Known rows, with every step that occurs
sezegum berubo sope daga fase: [ -9 -11   9  15 -25   1 -24 -23  18  -4  16 -13  18 -39 -18  -7   6   2
  -1  23  33 -18  16  69   9  -2  13 -53  -5 -16   5  30   2  22 -11  15
 -30  -5  -4  43  -6   0  -2  -4  31   2 -19   1  12  23   8 -22]
pazu berubo fase: [  7   2  -4  -3  24 -28  15   6   4  14   2 -39  18   6 -27   1 -19   7
  -8  16  32 -14  -4  -2  -4   5 -28 -60 -16  -2  -6  13  -1   5  19   4
   6   3  -2   6   1   6  -8   8   9   1  23  -6   6 -12   5 -30]
sope berubo: [  3   6   1  -2   0   8 -10  -2  -4   4   2 -13 -14  -1 -40   3  -3   2
  -1   6  -6   9   0  16   5   6  -6   9  -8  -5  11  10  11   4  -5   1
 -10  -1   2 -14 -11   1  -4   4  18 -14   2  -4 -11 -11  -5  10]
monapa sope daga fase: [-28  -4   5  22 -12  31  -7   8   4   1   4 -15   8 -14 -23  -1  -9   1
   9  11  -8 -22   6  23 -15 -23 -16  29 -12  15  -1  27 -25  15 -14  11
 -28 -13 -28   8  -4 -15   3 -15  45   7 -23  15  -5 -15   2  12]
pazu berubo fase daga sope zeroz: [-20  -4   4  17  25 -29 -16  -2  28  17  15 -47  33   6  25  -7  -8   1
 -11  12  30 -22   0  -5  -9   6 -11 -31 -18 -53   5  -1  22  19  32   3
  -4   3 -13  31  12  18 -11 -38  37  12  -9  24  15  27  19 -29]
sope monapa: [ -1   3  -5  -2   0  -2  10  -3  -4   6  -2  -3  11   2  21  -6  -2  -3
  11   9  -6  -6  -1 -25   1  -7  -9   7  13   4 -10  21   8 -15   1   0
   9   2   7  19   1   0  -4  -1  -2   0   0  -2   1 -14   6  -4]
sezegum berubo fase daga: [ -1   2   9   7   4 -29 -17 -27  24  13  12 -40  12 -36 -29  -5 -15  -3
  -8  30  37 -13 -10  16  22   8 -18 -96   4  -7   5  21   5   6  19   8
  -6   4   9  24  -1  16 -16   8  17   4  17  -2  15  12   9 -49]
berubo fase daga sope monapa kepo: [-12  12   4  23  21 -20 -18 -20  25  25  -1 -36  14 -26  39 -19 -12  -4
  15  27  36 -21  -3 -26  13  10 -29   7  23 -46   7  32  17 -23  31   6
   8  -4   7  67   3  16 -18 -21   5  -3  -8   6  14  15  25 -17]
daga fase: [ -7  -3   5  11   0  -8  -4   0   9  -4   2 -14  -3 -14 -14  -4  -5   2
   2   9   4  -9   3  14  -5  -3  -4 -17  -4  -6  13   8  -1   3  -9   7
  -6  -2   0   8  -8   4  -2  -4  19   5  -1   8  -2   6   2   3]
monapa sope daga fase berubo: [-26   8   2  17 -18  19  20   6  -1 -10  10 -32  -4 -10 -31   0 -21   1
  10  23 -12 -18   5  23 -49 -33 -23   6 -19  -2   3  25 -21   5 -19  11
 -26 -13 -23  10  -4  -3  10 -14  55   3 -19   8  -4 -26   3   0]
sezegum berubo sope monapa: [  5  -4  -2  -3  -8 -15   0 -33   7   5   8   4  21 -22  24  -7   1  -6
   5  18  24 -14   5   1  27  -1   9 -56  21  -6 -14  30  20 -10  14   5
   2   6  17  57   7   5  -6  10 -13   1   0 -11  16  11  14 -33]
sezegum berubo sope monapa kepo: [ 17  11  -4   7  12 -14   5 -35  11   5  -1  12   8 -33  37 -12  -5  -7
  17  24  44 -10   2 -18  25   2   0 -28  28 -21 -15  42  11 -21  23   3
   9   0  20  72   3   3  -5   6 -22  -4   3 -16  14  21  19 -32]
kepo monapa sope daga: [-15  12   0  15   6  50 -16   5   7  -6  -3  -2  -6 -14  -9   4 -11  -4
  17   3   0  -7   5 -21  -4 -21 -27  74   0  14 -20  26 -36  11  14   5
 -19 -20 -24   9   9 -27   7 -12  17   1 -39  -7  -7 -17   4  16]
kepo monapa sope daga fase berubo: [-21  20   4  24  -3  32   7   2  10 -24   5 -30 -20 -26 -32   0 -29  -3
  21  25  -6 -13   8  -7 -38 -32 -37  37 -11 -11   2  29 -35   6  -1  14
 -21 -23 -22  25   1  -9  11 -16  48   2 -35  -5  -5 -21   5   7]
sezegum berubo: [ 10   1  -1  -7  11  -7   1 -19   3   0   5   6   4 -17  -7  -2   4  -5
  -1  12  18  -3  -4   5  22  -2   0 -33   1  11  -9   8  -4   4   4  -4
   0   3   3   5   2   1  -8   9   5   3   7  -8  10  12   3 -41]
zeroz sope berubo: [ -5  14   4  -2   4  -1  -8   5  -6   4   5 -19   1 -12 -20   1  -1  -4
  10   3  -6  11  -3   1  10  -8  -4  25 -12 -17   1  -3  22  10  -2   0
 -32  -3  -4 -35   4  -2  -9  -9  26 -11 -14  -2  -5 -23  -3  12]
kepo monapa sope: [ -2  15   1   7  21  37  -8   1   7 -11  -5   4 -13 -10   0   5 -18  -7
  13   0  -8  -2  -3 -50  11 -17 -27  48   5  21 -16  14 -27   0  29   3
  -4 -14 -10  12  11 -20   6  -3  -5   8 -24  -7  -6  -7   4  13]
kepo monapa sope zeroz: [-11  18   1  16  20  35 -16   9  13 -14  -3  17 -14  -8  36   6 -14  -9
  13  -7 -11  -5  -6 -67   0 -26 -15  57   3 -10 -24   0 -17  12  35   2
 -10 -14 -11   2  22 -21   8 -24   0   9 -37  10 -11   4   8  14]
berubo fase daga sope: [-22  -6  12  15  -2 -19 -34 -14  24  20  12 -42  20 -14   4  -9  -3   1
  -7  13  25 -16   1  15  13  16  -8 -29   0 -31  15   2  18   2  21   8
 -10   1  -4  36   3  19 -14 -19  14   3 -10  12  10  20  13 -17]
zeroz sope daga fase berubo pazu: [  1  20   1  11  -5 -15  54  -2  -5 -29  19 -51  10 -17 -24  -3 -24  -4
  16  23   3 -15   8  24 -54 -31 -14  -5 -24 -25  -2  15 -13  14 -36   1
 -32 -10 -10 -21   4  11   6 -21  56   6 -23  -8   3 -39   6 -18]
zeroz sope: [ -8  10   2  -2   3  -4  10   5  -1  -1   6  -7  12 -12  16  -1   2  -7
  10  -3  -2   3  -2 -17   3 -15   3  19  -4 -11 -10  -9  13   6   3  -2
 -21  -3  -4 -24  14  -2  -4 -12   9   2 -16   1   5 -16   3  -2]
kepo monapa: [  8  11   2   8  15  12 -18  -6  11 -12  -5   2 -19 -15  -1   1  -7  -2
  10   2   8   5   2 -32  12  -1 -14  29   7  -6  -3   7 -12  -1  16   2
   5 -11   2  12   6  -8   2  -2  -7  -1 -15 -15  -1   3   3  10]
sope daga fase berubo pazu: [  5   8  -3  10  -5 -11  42  -5  -4 -25  15 -43  -3  -8 -36  -2 -21   4
   6  28   5 -15  13  46 -60 -17 -17 -20 -19 -12   8  27 -23   8 -38   4
 -10  -7  -9   3  -6  15   9  -9  47   6  -6  -9  -1 -20   3 -14]
fase berubo: [  6  11  -5  -6  -9 -17  32  -1  -5  -9   7 -14 -15   3  -2  -1 -11  -1
   0  12  -7   3  -1  -1 -29 -10  -7 -19  -7 -13   4  -1   2  -9  -7   0
   0   1   2   5   1  12   6   4  12  -6   5  -6   3  -8   1 -10]
berubo sope: [  0  -8   7   1 -17  -4 -13 -13  10  -1   6   4  13  -5  15   0   0   2
  -4  -1  14  -3   8  19   3   9  18 -23   5 -20   2  -2  17   4   8   9
  -9   1   5  31   4   6   6   3 -20  -2  -9   1   4  14   5  10]
kepo monapa sope berubo pazu: [ 19  21  -2   6  37  35   6  -7  -2 -21  -1 -13 -15  -3 -41  11 -31  -8
  14   6  -7   1   0 -37   3 -13 -32  51  -6  28 -12  36 -30   3  17  -2
  -2 -12  -7  -8   6  -9   6   5   6   5 -18 -23 -20 -26   1  12]
sezegum berubo pazu: [ 32   6  -6  -9  23 -15  30 -21  -2 -14   9  -1   9 -10 -12   2  -9  -8
  -2  11  23 -12  -2   3   9  -5  -3 -42  -1  25 -16  21 -20   2  -4  -9
   6   6   6  -1   5   9  -4  13   2  13  12 -20   8   3   4 -54]
monapa kepo: [ 11  16  -2   8  21   3   6  -3   3  -3  -9   8 -18 -10  12  -6  -7  -1
  12   6  19   1  -1 -21  -3   0 -12  27  11 -18   1  14  -8 -11   8  -3
   7  -7   1  16  -5  -5   0  -1  -6  -5   4  -4   1  10   6   2]
berubo sope monapa: [ -4  -7   1   3 -17  -7  -4 -15   4   7   4   2  21  -3  34  -5  -1  -2
   5  10  10  -8   8  -4   7  -1  11 -20  18 -20  -7  21  24 -13  10   8
   2   4  14  49   5   3   1  -1 -20   0 -12  -2   6  -4  10   6]

Rows
[ -1   9   5  -1   4  -7 -19   0   2  15   1 -42  -8 -10 -44   2 -11   6
  -9  16  15   2  -7  17  11  13 -20 -46  -7 -18  10   7  18   7  11  10
 -13   2   7 -17  -9   7 -13  11  12 -15  12  -5 -13 -13  -2  -3] : sope berubo fase
[-20  -5   3  18 -11  13 -11   4   5  -2   4 -20   5 -17 -24  -6   4   5
   7  11   6 -12  11  43 -12  -8  -8   6 -10 -11  13  19 -13  14 -24  10
 -20  -9 -15   8 -12  -5  -1 -15  42   0 -16   9  -3  -3   1   8] : sope daga fase
[  4  -2   5  12  18 -10 -11 -20  10  -1  14 -39   6   6 -27  -3 -10  -4
  -2  12   2  -6   8  28   1  15  -1  27 -11 -14  20  16   7   3  -4  -5
  -6   3  -4  17  -5  23  -7 -16  29   4 -12  -2  -1   8   6   0] : fase daga sope berubo pazu
[  3  27  -5   6  20  -5  21  -3   0  10  -7   0   9 -25  45 -11  -9 -12
  31  10  10  -4  -4 -60   4 -20 -18  50  20 -26 -18  26  14 -20  12  -5
  -6  -8   5   9  13  -7  -8 -17  -2  -3 -16  -7   8 -23  16  -4] : zeroz sope monapa kepo
[ -8   9   1   1   6  28  -2   4  -5   7   0 -13  -6   5 -32   7 -13  -2
   2   6 -17   2  -5  -1   3 -12 -13  27 -10  16   1  16   1   5   8   3
 -16  -4 -12 -13  -3  -9   1   2  18  -6  -7   3 -17 -19  -4  16] : monapa sope berubo
[-21  -9  10  16   2  -7 -26 -16  16  10  10 -18  15  -6  16  -9   7  -3
  -1   5   2  -7   9  12   4   9   4  23  -1 -23  16   1  12   1   7   0
  -6   1  -7  35   2  14  -7 -26  14  10 -20  13  12  25   9   4] : fase daga sope
[-22 -12  12  18 -30   6 -25  -7  13  -5  10 -21  16 -25  -8  -6   2   7
   2  12  22 -14  18  63 -13   1  11 -15  -4 -31  13  19   3  19 -15  19
 -28  -8  -8  39  -8  -2   4 -14  26  -2 -25   7   3   8   5  19] : berubo sope daga fase
[-16  -7  -3  13  24 -39   1 -15  16  29  10 -54  42   0  11 -12 -15   1
   1  24  30 -29   1 -14   6   7 -29 -37  -1 -23   5  34  17 -10  26   4
  12   6  -1  64   4  19 -19 -20  23  10   2   3  23   2  22 -35] : pazu berubo fase daga sope monapa
[ 10  16  -8   8  19   1  14  -6   0   4 -13   4  -8 -10  33  -9 -11  -3
  22  13  12  -5  -4 -41   2  -7 -19  29  23 -17  -7  32   0 -25  10  -2
  17  -4  10  36  -1  -2  -4  -4 -10  -5  -1  -7   2  -3  12  -2] : sope monapa kepo
[ 11  -5   5  -2  -7 -13 -14 -27  13   1  11   7  16 -26   4  -2   5  -2
  -5  10  30  -5   8  22  24   6  19 -58   5  -6  -7  11  11   7  13   5
  -8   5   9  38   5   4  -1  11 -12   3   0  -7  13  26   7 -30] : sezegum berubo sope
[ 17  10   1   7   6 -25  50  -7  -3 -31  12 -35  -9  -3 -29  -1 -30  -2
   4  26   6 -12   3  14 -49 -12 -12 -44 -13 -10  12  14 -12  -6 -21   1
   5   1   3   5  -4  25   8   0  22   9   5 -11   1 -13   4 -19] : daga fase berubo pazu
[  0  19   3  16  -3 -21  22 -22  11  -9   0 -22 -13 -24  26 -15 -25  -2
  20  36  28 -13   7  -5 -33  -8 -12 -30  17 -53  14  35  18 -29   4  13
   7  -6  17  79  -7  18   5  -5   1  -6  -5  -5   9   6  20   5] : daga fase berubo sope monapa kepo
[-15   7   9  14 -28 -20   8  -5  18 -18  18 -22  -3 -11  33  -4 -13   2
  -3  13   8 -11   6  14 -41 -16  19 -56  -7 -68  15 -10  28  12  -1  14
 -18  -2   5  34   4  19  11 -22  18   3 -21  20   2  23  10   5] : daga fase berubo sope zeroz
[ 11  22  -4   8  -3 -18  29 -20   2  -4   0  -6  -9 -15  43 -11 -21  -3
  18  23  25  -4   4 -20 -29  -6 -10 -12  20 -49  -2  31  21 -33  11   5
  11  -3  19  66   2  14   8   1 -18 -12  -4 -12  10   3  17   0] : fase berubo sope monapa kepo
[ 25  15  -6  -8  10 -16  59  -7 -11 -23   9 -23  -8  10 -16   4 -26  -2
   0  13   1  -3   1  -1 -45  -9  -9 -24  -9  -2  -3  12  -9  -8 -12  -6
   8   3   5  -6   5  21  10   7   6   5   6 -18   1 -18   2 -25] : fase berubo pazu
[ 13   5  -3   1  26   3  -2 -14  -7  -3  11 -18   5  11 -18   2   2  -3
  -1   2   1   0  10  21   1  11  -1  32 -13  -2   7  12   2   3  -8  -6
  -4   4  -5  -2   0  12  -5  -7  16  -1 -16  -7  -9   4   2  -1] : daga sope berubo pazu
[ -9   9   5   3 -26 -15  10  -4  10 -12  16  -7  -2   4  44   0  -7   0
  -6   3   5  -3   3   3 -38 -11  21 -38  -6 -65  -1 -18  29   7   8   6
 -13   0   6  24  13  15  14 -16   0  -5 -17  13   3  17   9   3] : fase berubo sope zeroz
[  8   7   3  -4   9 -21  -4 -17   6  11   7 -21  10 -26 -20  -1  -2  -1
  -8  22  37 -10 -10  14  22   5 -16 -88   1   0 -10   9   1   6  18   5
  -6   5   8   5   6   5 -14  15   4   2  19  -9   9   9   5 -58] : sezegum berubo fase
[-21  -2   1  12   7   2 -18   1   7   5  10   8  11   7  61  -3  18  -6
  -3 -16  -6  -9   5 -11  -3  -4  18  37  -4 -39  -3 -27  16  16  11  -5
 -12  -1  -9  10  16   2  -3 -37  11   8 -34  25   3  36  11  -3] : daga sope zeroz
[-12  -1  12  10  -5 -25 -16  -6  21  12   6 -44   9 -19 -23  -5 -17   3
  -6  21  21  -9  -8  16   1  12 -17 -52   2 -19  14  11  12   3  14  11
  -3   1   6  18  -2  16  -8  -2   8   0   8   4   8  -2   6 -11] : berubo fase daga
[ -8   1   1   3   8   9 -26  -9  -3  12   7 -13  -4   3 -10  -2  15  -1
  -2  -3  -3   5   9  24  13  11   3  43 -11 -17  15  -3  17   3   1  -1
 -14   1  -8   6  -2   7  -9 -13  18 -11 -19   2  -6  16   1  11] : daga sope berubo
[ -4  10   3   9  -8 -18  21  -3   2 -15   9 -32 -15 -10 -16  -3 -17   2
   3  21  -1  -4   3  16 -34 -12  -9 -36  -9 -22  19   3   3  -5 -16   7
  -4  -3   2  16  -8  18   4  -2  27   2   2   2   3  -2   2  -5] : daga fase berubo
[-23  -7   3  17   4  -9 -15 -19  11  17   7 -16  26  -7  36 -13   3  -8
  11  13   1 -15   7 -15   7   2  -2  24  14 -19   9  22  20 -16   6  -1
   4   2   0  61   5  17  -9 -27  15   8 -22  12  13  12  16  -2] : fase daga sope monapa
[ -2  -8  -1   0   5 -15   1  -2  14  -4  10   1  25  16  38   0  -8   4
  -7  -3  18 -12   7   1 -16  -3  16 -25 -14 -35  -8  -4  19  19  20   3
  -2   3  -3  31  11   1   7 -16   3   6  -8  13   8  20  10  -1] : pazu berubo sope zeroz
